Each row was made from one path, in order. Every step used is in the known rows, and no mark comes twice. Write each row's path.
In the rows, zero is written as 128.
Known rows:
voziz -> zetog: [122 152 118 134 125 146 144 117 136 117 134 104 151 131 107 139 128 133
 120 120 121 124 119 116 153 168 115 128 121 132 119 104 128 131 159 136
 147 106 132 141 115  91 117 128 108 109]
giso -> zetog -> voziz: [164 167 124 127 131 150 111 100  97 107 138 135 169 144 164 152 150 101
 124 154 116 141 136  94 171 176 177 116 118 149 109 109  95 128 129 129
  86 105 150 163 113 138 135 114 125 123]
fili -> zetog: [147 138 122 131 141 152 129 101 129 127 109 123 119 105 109 129 117 130
 136 137 133 129 122 117 144 111 105 130 108 126 100 116 144 163 146 119
 127 120 130 132  84 112 129 109 113 106]
fili -> zutog -> muni -> zetog -> giso: [102 152 106 144 131 151 128 154 159  74  65  32 144 148 103  72 103 128
  99 138 142 163 113 152 122 172 144 101 106 136  68  70  87 119 117 128
 124  90 168 139 156 123 109 108  82 126]
zetog -> voziz -> buku: [143 119  99 135 114  99 116 138 124 150 145 133 166 120 151 157 159 124
 119 146 100 152 130 123 122 168 144 108 115 117 113 128 148 126 133 107
 103 130 152 128 118 124 148  79 134 149]
guremos -> refubo -> zutog -> muni -> zetog -> voziz -> buku: [143 144  84 162 101  94 144 139 120  98  59 124 190 117 119  94 121 116
  88 144 115 177 125 157 131 194 153  81  78  42  72  72  89  88 111  90
 106 104 178 137  94  95 121 115 188 164]
difata -> gelam: [139 134 127 129 117 126 134 106 128 150 109 133 102 126 124 148 135 118
 152 111 136 140 121 123 127 137  97 117 146 112 143 135 145 140 116 120
 118 101 138 119 102 143 113 104 113 126]
nitap -> zutog -> fili -> zetog -> giso: [125 147 122  99 158 153 156 118 190  87  81  58 123 141 101 123 125 145
 122 123 166 166 132 123 147 126 146 100 101 168 117 113 122 177 158 127
 103 103 133 148 112  58  96 101  59  97]
voziz -> guremos: [ 78 137 111 119 112 125 125 132 117 106 126 135 135 140 109 144 139 165
 147 101 139 100 163 129 127 136 129 118 126 129 122 145 118 113 137 124
 154 105 109 136 136 104 128 130 122 128]
nitap -> zutog: [134 137 129 124 109 120 122 156 128 116 122 109 117 149 134 133 134 131
 119 125 139 144 134 139 120 153 122 135 132 158 140 126 123 130 144 129
 121 101 115 115 117 110  98 134 103 108]
voziz -> guremos -> refubo -> zutog: [ 77 135  95 138 124 108 147 125 132 110  87 151 155 150 102 115 112 165
 137  90 147 131 181 150 157 146 155 118 105  60 129 119  86  68 147 100
 130 101 110 136 113  66 123 163 146 140]
zetog -> voziz: [143 135 115 130 137 124 109 128 127 127 139 139 163 130 163 137 154 118
 128 145 107 157 125 115 149 143 166 112 119 133 114 127 125 130 130 118
  89 119 141 140 116 114 141 110 110 141]
rabib -> difata -> gelam: [147  95 124 114  90 126 121  92 129 117  97 136  97 108 122 134 137 139
 132 105 160 157 108 137 143 147 116 103 139 109 119 158 142 140 124 125
 107  87 150 122  93 154 110  77  87 117]
giso -> zetog -> fili: [153 165 151 113 109 168 139  89 118  96 118 122 132 132 137 137 163 112
 116 127 132 143 116  94 161 167 145 120  98 166 106  94  79 113 131 162
 123 116 144 164 138  98 113 143 131 110]
muni -> zutog -> fili -> zetog -> giso -> mozov: [154 112  92  92 185 119 147  85 159 128  66  27 121 111 124 126 118 123
 133 150 150 166 132 121 129 118 147 107 115  90  94  99  90 159 126 133
 106 117 136 139 109 105  95  78  77  92]
voziz -> zetog -> muni: [107 156 131 143 115 137 130 104 144 105 148  73 163 123 116 141 156 145
 132 116 118 143  94 109 161 137 119  89 127 151 114  82 138 102 158 138
 162 106 140 122 125  72 104 131  86 104]
zetog -> muni: [114 131 142 135 121 114 113 112 137 116 137  95 137 122 138 134 153 139
 138 126 124 148 103 126 136 103 128  91 132 149 124 108 135  98 125 134
 144 129 136 107 136 110 109 130 110 120]
zetog -> voziz -> guremos -> refubo: [ 84 146  96 145 133 106 112 104 134 113 125 149 186 143 139 129 162 162
 147 130 110 132 154 127 161 144 197  84 111  82 114 139  88 103 153 100
  95 104 135 146  85  62 125 126 101 132]
guremos -> voziz -> zetog: [121 155 114 122 151 134 156 132 162 111 154 143 147 166 120 136 150 130
 112 140 112 114 110 108 151 149 122 119 109 103 136  81 114 151 173 122
 141  96 127 151  93  71 116 123  93 109]
voziz -> guremos -> refubo -> zutog -> muni -> zetog: [ 76 157 101 154  96 121 153 136 117  56  39 126 158 133  76  83  99 152
 115 100 152 127 156 162 135 157 140  90  86  51  82  91  62  76 118 110
 160  78 136 148 110  75  99 166 176 143]
muni -> zutog: [141 128 105 138 125 106 123 138 112 125  92  80 119 146 136 117 114 125
 130 141 137 140 154 139 119 115 117 138 155 115 120 128 120 117 140 116
 142 128 128 103 114 132 116 120  91 107]
refubo -> zutog -> fili -> zetog: [144 127 117  98 140 134 176 104 167 109  61 139 132  94  90 117 101 128
 107  91 171 150 169 119 166 108 129 122  86 109 105 106 106 136 126 125
 123 110 114 157 115  94 128 123 146 124]
voziz -> zetog -> muni -> zutog -> nitap: [134 137 132 138 136  87 144 138 147  96 129  10 164 119 134 124 137 158
 137 137 158 140 136 152 156 103 112  86 142 112 122  74 138  75 172 137
 198 100 147  98 128  70  83 121  69  64]
fili -> zetog -> giso -> mozov: [155 121 105 109 188 164 124  83 137 153 122  73 125 108 129 141 125 118
 149 161 118 157  84 116 133 148 132 123  98 107  96  92 119 162 129 131
  95 114 143 141 108 116 122  92 104 120]
rabib -> difata -> voziz -> zutog -> muni: [168  84  97 111 145  85 106 129 164  53  51 161 122 104  97 108 129 171
  91 110 150 170 138 180 131 137 153 114 107 137  87 157  86 122 157 136
 115  91 147 137  96 154 101  81  64 143]
refubo -> zutog -> muni -> zetog -> voziz: [158 159 103 140 104 134 134 150 112  73  62 124 171 120 137  96 122  92
  93 136 127 180 122 140 141 174 154 102  88 117  67  79  90 107  99 119
 114  86 153 152 131 117 128 128 161 170]
refubo -> zutog -> voziz -> zetog: [137 149 110 119 137 128 171 126 164 111  60 146 176 130 113 148 139 138
 109 126 129 158 171 126 174 197  99 105 124 125 121  76 115  90 154 124
 136  79 124 148 101 116 131 156 132 141]
muni -> zutog -> nitap: [155 110 132 123 146  79 142 163 130 117 109  69 128 128 150 109 111 141
 132 150 166 123 175 170 122  93 124 126 144  83 136 119 129 103 141 125
 160 122 135 105 131 126 110 122 118  88]
voziz -> zutog -> fili -> zetog -> giso: [132 131 110 127 182 145 155 102 212 102  61  63 136 130  66  98 109 149
 127  76 158 135 145 111 161 112 177 100  97 165 119 128 112 151 159 129
 116 118 138 154 135  85 136  89  67 131]
rabib -> difata -> voziz -> zutog: [180  89  91 111 162  83  97 115 162  92  82 167 127 123 109 121 134 169
 100  82 130 154 153 147 154 119 152 131 123 159 109 169  94 118 181 126
 122 101 144 132  98 139 127  88  71 138]
zutog -> muni -> zetog: [129 150 131 142 100 140 133 141 115  68  80 103 131 112 102  94 113 123
 108 138 133 124 104 143 105 141 113 103 108 118  83 102 102 137 100 140
 154 106 153 140 123 135 105 129 156 134]
voziz -> buku: [129 109 113 128 109 101 137 138 124 148 138 125 129 124 118 153 135 138
 118 128 121 128 133 138 102 150 103 126 127 112 127 127 153 125 132 113
 138 141 141 118 127 133 135  98 151 133]
nitap -> zutog -> fili -> zetog -> giso -> mozov: [148 122 113  78 171 136 148 103 177 118  94  63 122 114 116 141 140 133
 124 133 151 166 112 122 129 154 153 105  95 132 112  97  91 172 130 147
  87  90 121 151 112  85  83  90  88  95]
guremos -> refubo -> zutog -> nitap: [141 110 135 133 161  89 170 142 158 125 101 130 159 114 130  86 102 145
 121 124 167 143 166 176 160 115 158 113 102  27 144  93 103  65 138 114
 124 120 136 128 126  85 118 164 178 121]
voziz -> zutog -> muni -> zetog -> giso -> mozov: [150 130 103 146 150 136 119 133 144  92  61  38 143 127  95  87 112 118
 113 118 122 138  83 145 100 182 173 105  98 125  91  88  63 113 100 153
 134  90 156 142 161 149 113 109 136 157]
buku -> voziz: [117 126 109 130 144 120 144 144 148 108 142 169 110 137 129 139 147 120
 135 116  95 116 133 127 132 112 136 137 159 149 120 114 112 129 141 139
 120 123 115 142 126 123 133 119  93 141]
buku -> voziz -> guremos -> refubo: [ 53 135  91 144 148 106 148 122 155  89 133 182 134 148 106 134 151 163
 155 103  99  91 165 137 147 114 162 111 147  98 121 124  83 102 163 122
 124 108 110 148  91  73 116 138  86 134]
giso -> zetog -> muni -> zutog -> nitap: [158 143 152 128 133  94 131 120 109  85 122  24 138 133 158 133 130 141
 136 157 168 129 155 141 151  99 136  93 151 121 122  77 113  69 139 141
 174 108 153 110 136 130  86 127 112  67]
zutog -> fili -> zetog -> giso: [117 138 121 104 176 159 163  87 192 103  90  71 133 117 100 116 119 143
 132 123 153 146 128 109 156 104 153  90  94 137 104 121 128 177 141 132
 105 129 146 161 124  73 122  94  85 116]

Which path is each row?
[120 154 108 141 153 118 175 102 178 113  43 148 190 135 108 128 132 150
 111 134 122 161 170 134 190 195 126  91 120  72 129  64  88  76 164 107
 114  87 134 145  61  87 117 171 127 131]
guremos -> refubo -> zutog -> voziz -> zetog
[142 112  93  85 143  61 133  80 175  43  82  79 153 111 116 141 162 182
  95 108 153 189 147 133 179  98 125  66 140 141  85 126  87 112 186 141
 155  91 155 131  85  60  64  81  15  72]
rabib -> difata -> voziz -> zetog -> muni -> zutog -> fili
[123 128  92 103 184 125 140 108 195 141  82  63 181 132 128 145 160 148
 115 160 109 177 139 123 156 236 140  95 124 121 105  50  80 100 147 139
  95  65 143 149 120 137 111 111  60 115]
fili -> zutog -> voziz -> zetog -> giso -> mozov
[139 157 143 133  86 150 141 127 134  62  75 100 132 102 111  83 153 121
  99 130 130 150  83 132 115 148 121  89  77 143  67  82  82 126 103 161
 152 106 158 148 137  86 100 138 147 132]
zutog -> muni -> zetog -> fili
[116 124 131 114  96 131 135 143 182  92  73  96 132  95 118  90 159 136
  93 136 154 187 117 153 124 171 144 109  76 132  76  77  72  99 116 151
 110  99 137 135 146 107  92 122  66 113]
zetog -> fili -> zutog -> muni
[145 161 122 108 124 139 179 114 184  99  53 143 178 120 122 136 176 137
 102 115 126 190 153 112 182 206 106  91  94 146 109  57  92  80 158 147
 134  84 129 155 114  63 124 163 116 142]
refubo -> zutog -> voziz -> zetog -> fili
[155 110  90 102 163  68 131 131 131 140 135 168 126 124 128 175 149 154
 117 134  98 141 154 142 107 130  79 134 131 117 122 141 137 139 155 108
 129 136 148 127  98 123 126  88 141 140]
difata -> voziz -> buku
[127 109 120 117 120  82 146 133 150 142  90 150 146 118 123 166 164 156
 116 154 111 128 164 142 106 169  91  92 143 122 128 122 145 117 127 112
 130 126 137 123  94 167 138 110 155 148]
zutog -> voziz -> buku
[ 97 142  98 122 119 116 105 134 117 109 139 146 172 140 143 150 165 152
 145 122 118 130 157 118 146 153 170 100 117 132 109 145 116 117 141 110
 118  95 119 149 125  94 141 112 102 148]
zetog -> voziz -> guremos
[179 163 111 149 138 137 103 111 122 107 105 121 172 153 134 134 137 108
 121 110 117 133 150  95 178 181 204 124 118 172 119 117  78 106 147 129
  94  96 143 155 121 151 146 107 107 141]
giso -> zetog -> voziz -> zutog
[132 126 132 130 142 111 135  83 200  97  70  79 141  84  71 111 134 160
 125  60 152 133 139 106 162  75 157  78 102 172 112 107 108 119 148 139
 150 113 123 125 112  93 111  98  84 113]
voziz -> zutog -> fili -> zetog -> muni
[123 152 114 123 109 143 144 116 182 115 107  86 161 116 104 110 161 140
  95  97 133 170 122 107 174 189 130 121  88 153  96  62  80  98 172 149
 132  85 135 141 140  51 110 127  47  94]
voziz -> zetog -> fili -> zutog
[164  92 104  89 154  96 107 104 138  89 114 180 122 115 135 139 143 161
 107 127 129 163 135 148 149 113 127 122 125 130  99 162 111 142 160 125
 110 111 150 139  93 126 115  93  88 121]
rabib -> difata -> voziz
[ 65 135 119 134 141  95 143 101 162 106  69 166 165 137 109 138 165 196
 147 140 119 111 189 143 146 145 141  67 135  85 128 129  90  96 147 108
 130  97 122 142  62 105 112 160 122 129]
zutog -> voziz -> guremos -> refubo
[126 128 126 115 115 125 127 126 173 130 101 109 137 115 126 100 161 136
 102 108 137 178 129 125 148 150 139 129  95 150  99  86  77  95 139 143
 111 106 130 129 151  95 118 128  69 112]
zetog -> fili -> zutog
[101 146 101 123 112 142 166 143 209  58  93 114 139 102  98 108 176 132
  91 114 116 170 114 140 159 184 146 110 100 157  63  43  57 102 159 169
 119  73 131 160 128  61  90 114   4 112]
buku -> voziz -> zetog -> fili -> zutog -> muni
[143 101 120 140 174  87 152 177 186  98 127 141 126 123 113 105 132 143
 131  79 127  87 166 160 140  99 172 132 145 150 144 118 109  90 164 152
 149 107 117 136 154 126 141 117 100 143]
buku -> voziz -> zutog -> nitap
[133 111 111 112 175 136 122 112 136 148 137  79 136 133 150 142 140 116
 140 151 112 154  90 125 116 165 159 121 118 106 127 102 107 129 111 141
  98 125 141 136 153 131 120 111 119 137]
zetog -> giso -> mozov
[130 157 104 156 164 135 142 166 184  57  66  77 139 194  96  68 119 128
 105 123 122 128  94 138 114 136 171  91  91 131 109  79  83 138 139 122
 142  92 158 149 133 105 119 109  97 159]
guremos -> voziz -> zutog -> muni -> zetog -> giso
[130 146 110 132 176 179 135 100 151 122 107  74 126 137 115 123 113 131
 150 147 133 153 102 115 150 123 126 115 106 140  98 109 152 166 158 110
 109 126 151 138 108  89 133 102  74 119]
fili -> zetog -> giso
[131 142 100 163 124 118 141 161 156  44  64 130 116 127  74  87 121 120
 107  79 101  95 125 145 116 132 153 118 137 169  85  94  71 115 131 150
 155  90 133 145 128 142 122 115 107 161]
buku -> voziz -> zutog -> muni -> zetog
[173 114 126 142 162  87 117 161 170 123 122 116 178 114 146 101 138 139
 126 105 137 130 160 150 156 127 199 108 107 131 140 128 117  91 153 128
 120 103 142 136 143 119 147 104 118 143]
zetog -> voziz -> zutog -> nitap
[145 128 111 110 139 112 153 101 150 102  59  79 114 105  99 115 106 137
 120 129 164 135 167 120 142  81 113 115 123 111  97 122 106 162 143 122
 135 121 125 131  84 101 104  97  85  84]
muni -> zutog -> fili -> zetog
[158 158 111 146 122 133 110 122 106 107 122 118 175 136 145 112 140 103
 112 131  92 136 115 101 150 141 147 105 120 147  89 108 105 138 127 120
 120 107 159 147 117 111 143 117 147 143]
muni -> zetog -> voziz
[131 142 133 138 132 142 117  83 137 118 126  87 130  98 114 136 142 142
 147 133 128 152  96 115 151  82 108  91 114 147  91  89 154 135 147 122
 143 119 135 111  91  98 111 114  92  97]
fili -> zetog -> muni
[125 162 118 148 151 160 133 122 126 100 111  57 144 170 115 101 113 118
 127 119 115 131  99 111 133 140 134 108 126 153 102 106 121 136 134 127
 139 122 167 139 151  96 137 125 129 140]
muni -> zetog -> giso
[113 151  88 168 158 145 145 164 179  37  64  78 124 160  81  82 119 116
 117  90 102 118 109 143 122 145 175 105 134 180  88  89  82 119 141 147
 138  95 154 151 155 115 128 103  69 174]
buku -> voziz -> zutog -> muni -> zetog -> giso
[112 124 128 117 117  77 139 116 158  92  90  46 133 125 134 121 148 144
 122 119 155 156 151 131 130  73 140  77 145 138 120 117 100  95 121 138
 154 131 129 104 133 102  85 116  81 100]
zetog -> muni -> zutog -> fili
[156 139 159 101 129 130 150 123 163 100 113  93 147 109 136 109 151 141
  98 124 171 144 159 133 172 166 163 118  87 138 103  63  66  75 141 165
 130  90 150 156 168 106 109 133 114  76]
giso -> zetog -> fili -> zutog -> nitap
[136 136 137 113 123 101 133 150 159 109  73 142 135 146 139 152 165 151
 115 154 127 153 166 144 123 166 104 100 152 167 140 113 120 123 144 129
 116  86 113 121  85 145 101 142 104 122]
nitap -> zutog -> voziz
[ 79 134 119 108 129 109 137 128 146  98  83 165 148 136 115 159 170 186
 143 131 127 108 192 133 128 152 117  83 139 137 125 137 118 107 136 120
 146  90 106 143 101 137 126 140 126 143]
zutog -> voziz -> guremos
[139 138 131  97 123 127 155 119 169  96  82 109 115 107  94 126 129 143
 108 112 166 140 150 122 143 114 125 112 104 154 117 118 111 172 150 135
 122  96 109 141  88  87  90 108  98  87]
nitap -> zutog -> fili -> zetog
[126 125 120 125 107 134 151 156 135  92  67 135 128 113 118 110 105 118
 108 133 161 168 134 166 120 160 132 127  95  92 108  98 109  97 100 127
 122 107 124 134 144 137 110 140 144 152]
refubo -> zutog -> muni
[129 119 113 109 128  83 151 132 149 104  72  85 125 131 120 114 119 133
 112 117 159 132 173 132 124 100 141 113 142 112 126 135  91 125 122 132
 141 131 122 126 125 119 103 113 103 102]
muni -> zutog -> fili
[128 113 125 121 137  96 146 131 191 104  73 118 142 116  87 104 120 146
 106  57 155 109 169 124 138 116 179 113 118 153 147 144  87 111 131 145
 135 122 113 142 150 125 130 117 122 144]
voziz -> zutog -> fili
[132 119 122 147 116 118 125 154 159  90  64 107 124 116  90  96 114 140
 115 108 152 129 129 160 110 146 158 116 107 134 119 128 103 107 121 138
 134 108 126 126 134 153 114 118 105 152]
voziz -> zutog -> muni
[124 157 114 124 146 107 150 119 120  85 108 146 204 144 146 131 131 151
 135 125 164 130 205 143 203 174 213  92  89  46 123  94  64  50 150 115
 109  73 143 173 117  69 123 152 166 121]
giso -> zetog -> voziz -> guremos -> refubo -> zutog -> nitap
[132 160 131 124 111 155 152 107 158 108 129 103 155 117 114 127 166 131
 115 109 121 151 100 102 162 170 126 112  89 153 107  86 108 119 164 155
 143 109 138 150 132  38 113 133  89 112]
voziz -> zetog -> fili
[111 152  99 132 142 138 161 131 156  94 149 146 135 136 106 151 144 124
 127 109  90 106 126 112 161 150 126 131 151 153 116  88 117 131 172 149
 139 102 122 153 114  81 126 120  64 124]
buku -> voziz -> zetog
[163 128  92 133 125 123 121 107 124 151 129 132 158  98 128 158 151 125
 128 153 106 155 122 111 139 148 118 111  98 117  85 115 161 162 152  92
  98 120 154 131  73 110 149  63 116 128]
fili -> zetog -> voziz -> buku
[ 80 165 124 116 124 120 145  74 178  84  44 139 176 143 108 130 191 189
 114 127 135 147 207 113 187 202 165  72 102 120  91  67  15  60 156 135
 105  65 136 168  78  89  98 163  84  93]
giso -> zetog -> fili -> zutog -> voziz -> guremos -> refubo
[127 112 107 116 130  90 148 151 149 144 153 162 129 161 132 150 152 135
 112 146 109 114 124 131 103 130 110 118 115  85 142 107 140 145 140 102
 135 131 131 127  99 119 132  93 141 135]
guremos -> voziz -> buku
[108 118 116 126 109 117 127 154 161 101  76 101 124 105 112  99 115 140
 100 142 157 154 139 167 117 162 139 121 106 108  91  96  95 107 108 129
 112  96 131 124 133 158 100 115  80 118]
fili -> zutog -> muni
[163 121  81 115 126  80 142 108 145 125  79  86 153 102 124 140 142 134
 113 145 139 161 171 117 137 120 133  96 113 102  83 126 126 159 149  98
 111 127 148 128  72  99 126  46  90 101]
muni -> zutog -> fili -> zetog -> voziz -> buku
[192 123 120 142 176 113 122 132 172 121 106 104 172  93 124 102 130 143
 133 115 140 129 153 136 172 109 178 111  91 127 110 114 127 129 171 119
 119  94 140 139 100 106 148  89 103 121]
fili -> zetog -> voziz -> zutog -> nitap
[154 148 101 140  67  96 121 178 109  80  94  93 161 128 127 131 154 118
  85 156 117 164 110 152  91 202 130  88 105 141  78  98 117 137 124 119
 121  82 159 126 102 115  97  83 142 136]
nitap -> zutog -> muni -> zetog -> voziz -> buku
[118 142 114 139  98 126 126 153 136  77  62  82 136 114  92  77 105 125
  88 127 142 136 128 152 116 155 125 113 111 122  68  77  74 117 108 131
 141  82 150 133 133 150 105 121 119 117]
fili -> zutog -> muni -> zetog
[113 166 102 125 183 159 162 129 183 105 151  95 156 198 129 128 148 132
 126 148 110 138  93 106 156 156 142 104 108 116 137  75 126 155 182 115
 124 106 149 158 116  46 120 113  56 121]
guremos -> voziz -> zetog -> giso
[109 158 121 148 142 104 161  88 187 105  58 113 201 129 119 132 159 159
 122 131 117 184 143 130 196 165 125  53 123  94 122  45  95  47 160 117
 131  87 143 127  69  74  95 176 112 125]
guremos -> refubo -> zutog -> voziz -> zetog -> muni
[110 153  89 154 135 107 141 124 150  78 130  64 136 152 124 150 160 129
 139 121  96 143 123 118 157 111 116 104 180 163 103  70 114  94 181 137
 167 101 127 108 105  73  91 111  11  96]
buku -> voziz -> zetog -> muni -> zutog
[101 171  96 136 109 140 138 109 108  56  64 152 190 144 129 126 130 139
 126 145 151 162 175 141 177 209 209  86  78  59  86  92  49  69 122 106
  87  70 140 175  95  91 103 144 134 142]
giso -> zetog -> voziz -> guremos -> refubo -> zutog -> muni
[ 62 134 112 120 127  91 143 102 208 104  43 149 174 129 109 109 193 200
 120 118 129 159 193 137 166 170 152  64 105 108  97  88  41  59 156 124
 110  80 123 143  83  72 103 155  70 112]
zetog -> fili -> zutog -> voziz -> guremos -> refubo
